What can hang from each mark:
mikaga: lador mivo
tomur: kuneve
reso: sosi
rukonur: kuneve
lador: rino
rino: numaga rukonur
nuvi: lipi
lipi: mivo numaga
mivo: kuneve niso rino sosi
numaga: govubus

Every row comes from one small tree of marks. Brackets hold a mark, then the marks that hang from it, in alphabetical order. Every link used is in the known rows. Which tree was each row made from?
(in the rows, 128 means zero)
Known rows:
[mivo kuneve niso [rino rukonur] sosi]: [109  84 157 123 107 146 125 135  79  69  93  70 166 180 152 118 212 207
  78 109 143 139 129 184 108  79]
[rino [numaga govubus] rukonur]: [137 160 175  79 155 139 167 112 111 114 152 101  98 119 158 112 226  96
  86  85 131  72 138 166 165 107]
[mikaga lador [mivo kuneve niso sosi]]: [115  98 131 129 115 153 108 158  57  73 108 120 157 131 130 144 198 200
  81 111 105 169 127 178 135 123]
[lador [rino [numaga govubus] [rukonur kuneve]]]: [148 171 192  35 124 144 143 112  96 119 157 119 112 128 169 104 247  76
  42 101 147  48  91 133 149 105]
[tomur kuneve]: [104 150 121  79 148 139 109 128 110 123 118 142 109 159 155 123 139 144
 112 124 131 116 107 103 153 135]
[mikaga lador [mivo kuneve sosi]]: [ 95 122 109 113 127 160 114 190  76  86 106 124 153 137 137 138 201 185
  91 129  90 164 147 183 160 138]
[lipi mivo [numaga govubus]]: [132 162 138 103 161 120 118 119  85  97 127 110 125 118 120 105 145 149
 141 112 114  96 128 160 155 140]
[lipi mivo]: [130 146 150 102 140 121 128 143 107  86 104 154 134 121 133 116 136 159
 128 151 112 143  99 155 126 138]
[rino numaga]: [128 155 166  96 131 144 156 131 124 106 129 144 104 127 148 109 169 121
  84 136 138 101 121 148 148 126]
[lipi [mivo [rino rukonur]] numaga]: [111 114 118 128 120 120 155 117 120 108 140  83 142 157 141 141 150 171
 120 136 105 112 113 176 148 140]
[nuvi lipi]: [144 154 146 101 116 143 105 126 118 108 132 140 136 172 107 113 151 147
  89 135 122 129 140 140  97 169]
[reso sosi]: [111 153 139  74 123 148 145 156  99  95  97 123 110 153 149 114 132 159
 120 135 131 131 131 120 152 139]
[numaga govubus]: [131 154 147  94 160 130 118 120  93 114 118 142 106 124 126  88 180 126
 113 113 142 106 139 129 147 143]
[mikaga mivo]: [115 123 121 109 137 142 121 156 123 110 126 156 103 136 124 127 146 149
  80 134  96 128 124 137 127 163]
[lador [rino [numaga govubus]]]: [149 169 192  51 147 144 123 118  98 105 128 149 112 105 128  94 211  99
  63  99 161  74 139 137 154 120]
[mikaga lador mivo]: [118 118 102 129 123 139 140 146 104 129 145 164 112 119 121 147 171 142
  97 141  95 149 120 137 168 191]
[lador rino]: [131 157 160  56 132 142 106 131 131  87  94 161 135 145 138 122 158 127
  70 146 148 123 115 116 125 156]
[mikaga lador [mivo kuneve [rino numaga]]]: [113  96 112 149  87 159 161 162  68 154 180 145 125 110 114 104 219 179
  75 122 101 129 139 192 176 145]
[rino numaga [rukonur kuneve]]: [126 159 161  77 111 144 175 126 125 122 158 109 109 150 191 118 208  99
  64 134 128  77  74 147 147 110]
[mivo niso [rino numaga]]: [136  90 173 148  98 131 157  96  90 122 147 141 106 125 117  96 183 162
  75 124 164 107 109 138 128 114]
[mikaga [lador [rino numaga]]]: [141 159 169  76 108 149 152 116 112 112 136 161 129 107 142 139 203 105
  69 142 150 120 113 135 179 152]
[mikaga lador]: [125 141 123 116 121 135 147 120 111 120 125 152 124 127 136 136 172 132
 118 156 132 151 116 127 173 175]
[mikaga [lador rino]]: [134 151 144  77 114 137 124 121 116 108 112 164 140 127 136 143 182 122
  85 152 146 142 113 118 165 178]
[lipi [numaga govubus]]: [123 162 128  98 159 131 118 108 106 112 130 108 107 143 129 102 159 127
 114 112 135  83 147 134 162 153]
[nuvi [lipi [mivo niso sosi] numaga]]: [141 130 168 120 118 132  87 110  76  44 109  79 169 169 106 148 126 200
 102 114 116 133 130 171  88 121]

Write each row's tree:
[107 118 169 119 111 150 138 174  58  77 109 119 164 126 137  86 194 213
 104 127 123 132 132 220 140  65]
[lipi [mivo kuneve [rino numaga] sosi]]
[116 128  99 119 120 152 125 173  87 118 137 145 138 125 126 130 189 168
  96 133  85 154 128 179 154 167]
[mikaga lador [mivo kuneve]]
[ 91 111 128 133 118 129 123 138  88  76 106  99 152 153 128 121 134 205
 127 147 123 130 134 162 155 122]
[lipi [mivo rino sosi] numaga]
[127 117 181 113 137 124 110 133  76  41  73 125 152 124 139 132 144 192
 115 129 132 155  99 155 106  91]
[lipi [mivo niso sosi]]
[128  91 143 145 110 114 147  88 101  94 138  78 143 152 133 148 150 188
 108 120 119 116  95 170 124 121]
[lipi [mivo niso [rino rukonur]] numaga]
[127 136 119  83 113 157 103 170  92 107 124 158 154 125 122 139 198 159
  62 131 101 149 125 169 144 172]
[mikaga [lador rino] [mivo kuneve]]
[100 108 160 125 107 152 151 138  95 100 123 126 124 142 140 100 190 168
  81 134 154 115 146 147 162 100]
[mivo [rino numaga] sosi]
[123  87 193 143 105 126 143 121  55  71 119 121 138 109 124 109 179 200
  99 121 147 131 112 171 126  70]
[lipi [mivo niso [rino numaga] sosi]]
[116 114 154 118 109 142 186 116 128 128 158 107 113 146 155 120 205 136
  74 124 138  96 124 162 155 119]
[mivo [rino numaga rukonur]]
[145  91 182 151 101 119 156 104  70 107 146 145 120 101 113  99 169 185
 103 125 142 121  89 168 119 100]
[lipi [mivo niso [rino numaga]]]
[111 116 120 138 114 121 132 126  98 114 133 119 137 144 116 112 127 188
 131 150 116 120 112 158 145 152]
[lipi [mivo rino] numaga]
[143 168 136 102 137 141  94 101  93 119 151  96 124 171  96 103 161 134
 101  97 124  83 170 143 127 173]
[nuvi [lipi [numaga govubus]]]
[144 129 130 140 114 123  98 102  59 132 173 107 141 148  65  88 158 187
 127  99 113  97 158 167 124 160]
[nuvi [lipi [mivo rino] [numaga govubus]]]
[ 97 109 161 110 112 151 175 133 112  94 127  88 130 157 165 128 214 151
  73 122 141 104 143 168 163  91]
[mivo [rino numaga rukonur] sosi]
[ 96 115 159 101 110 164 160 160  97  86 118  72 156 165 170 108 235 178
  69 110 130 111 149 210 154  67]
[mivo kuneve [rino numaga rukonur] sosi]
[108  79  89 160  96 133 144 139  87 155 166 166 111 123 101 129 181 173
  98 146 106 154 129 133 172 194]
[mikaga lador [mivo rino]]
[127 131 123  71  93 139 135 141 111 129 160 141 130 136 157 166 220 112
  45 137  97 117  69 125 155 177]
[mikaga [lador [rino [rukonur kuneve]]] mivo]
[105 120 135  69 120 154 126 152 119  73 108 114 153 139 155 195 214 137
  49 123 102 146 133 152 169 151]
[mikaga [lador [rino rukonur]] [mivo sosi]]
[140 161 140 110 121 132 104 122 105  90 139 110 151 162 102 132 119 169
 116 135  93 116 130 170 106 163]
[nuvi [lipi mivo numaga]]
[108 113 128 112  89 131 152 121 110 142 153 119 121 172 164 105 196 142
  82 151 134 103  78 125 135 140]
[mivo [rino [rukonur kuneve]]]
[136 147 146  64 117 138 146 115 135 101 119 127 148 141 161 173 206 108
  76 141 134 137 110 136 167 167]
[mikaga [lador [rino rukonur]]]
[117 115 133 113 115 133 144 155  92 100 124 106 167 148 144 108 186 200
 117 128 100 136 110 214 119 105]
[lipi [mivo kuneve [rino rukonur]]]
[ 98 112 110 120 125 148 127 165  93  92 116 143 130 128 134 157 180 159
  95 138  97 160 142 140 175 160]
[mikaga lador [mivo sosi]]
[ 83  80 116 122 119 146 138 161 113  96 124 102 129 165 142 145 193 180
  70 120  97 131 146 156 140 131]
[mikaga [mivo [rino rukonur] sosi]]
[136 136 148  86 109 153 144 142 107 119 155 166 116  97 127 151 203 117
  43 127 114 119 121 148 176 166]
[mikaga [lador [rino numaga]] mivo]
[129 142 165  98 121 138  93 150  88  58 101 125 170 156 111 128 148 187
 111 130 104 150 139 172  98 129]
[nuvi [lipi [mivo sosi]]]
[150  96 149 160  87 117 103  88  73 109 157 103 154 164  70 118 126 209
 106 120 122 123 118 162  87 154]
[nuvi [lipi [mivo niso rino] numaga]]
[111 113 134 133  96 135  98 132  77  85 130  92 170 179  93 120 138 214
 112 132 112 127 156 172 119 141]
[nuvi [lipi [mivo rino sosi] numaga]]
[ 90 107 134 108  92 139 144 138  99 109 124  98 139 184 175 115 207 160
  77 147 136 114  98 127 144 110]
[mivo [rino [rukonur kuneve]] sosi]
[135 120 169 116 132 125 171 112  74 125 168 111 114  99 128  97 221 145
 115  92 121  86 127 193 163  98]
[lipi [mivo [rino [numaga govubus] rukonur]]]
[134  95 174 131  75 130 179  92  91 135 174 109 107 147 161 106 223 140
  58 122 153  82  63 137 124  96]
[mivo niso [rino numaga [rukonur kuneve]]]
[106 108 170 114 116 137 174 142  94  77 126  94 146 130 159 132 203 175
  97 121 119 117 125 197 153  77]
[lipi [mivo [rino numaga rukonur] sosi]]
[115  85 184 141 100 140 145 111  75  86 121 120 122 140 131 106 194 179
  72 121 170 119 128 141 135  82]
[mivo niso [rino numaga] sosi]
[ 98 100 146 129 118 126 121 152  77  80  95 136 154 135 125 107 155 204
 125 149 127 152 125 159 137 113]
[lipi [mivo rino sosi]]
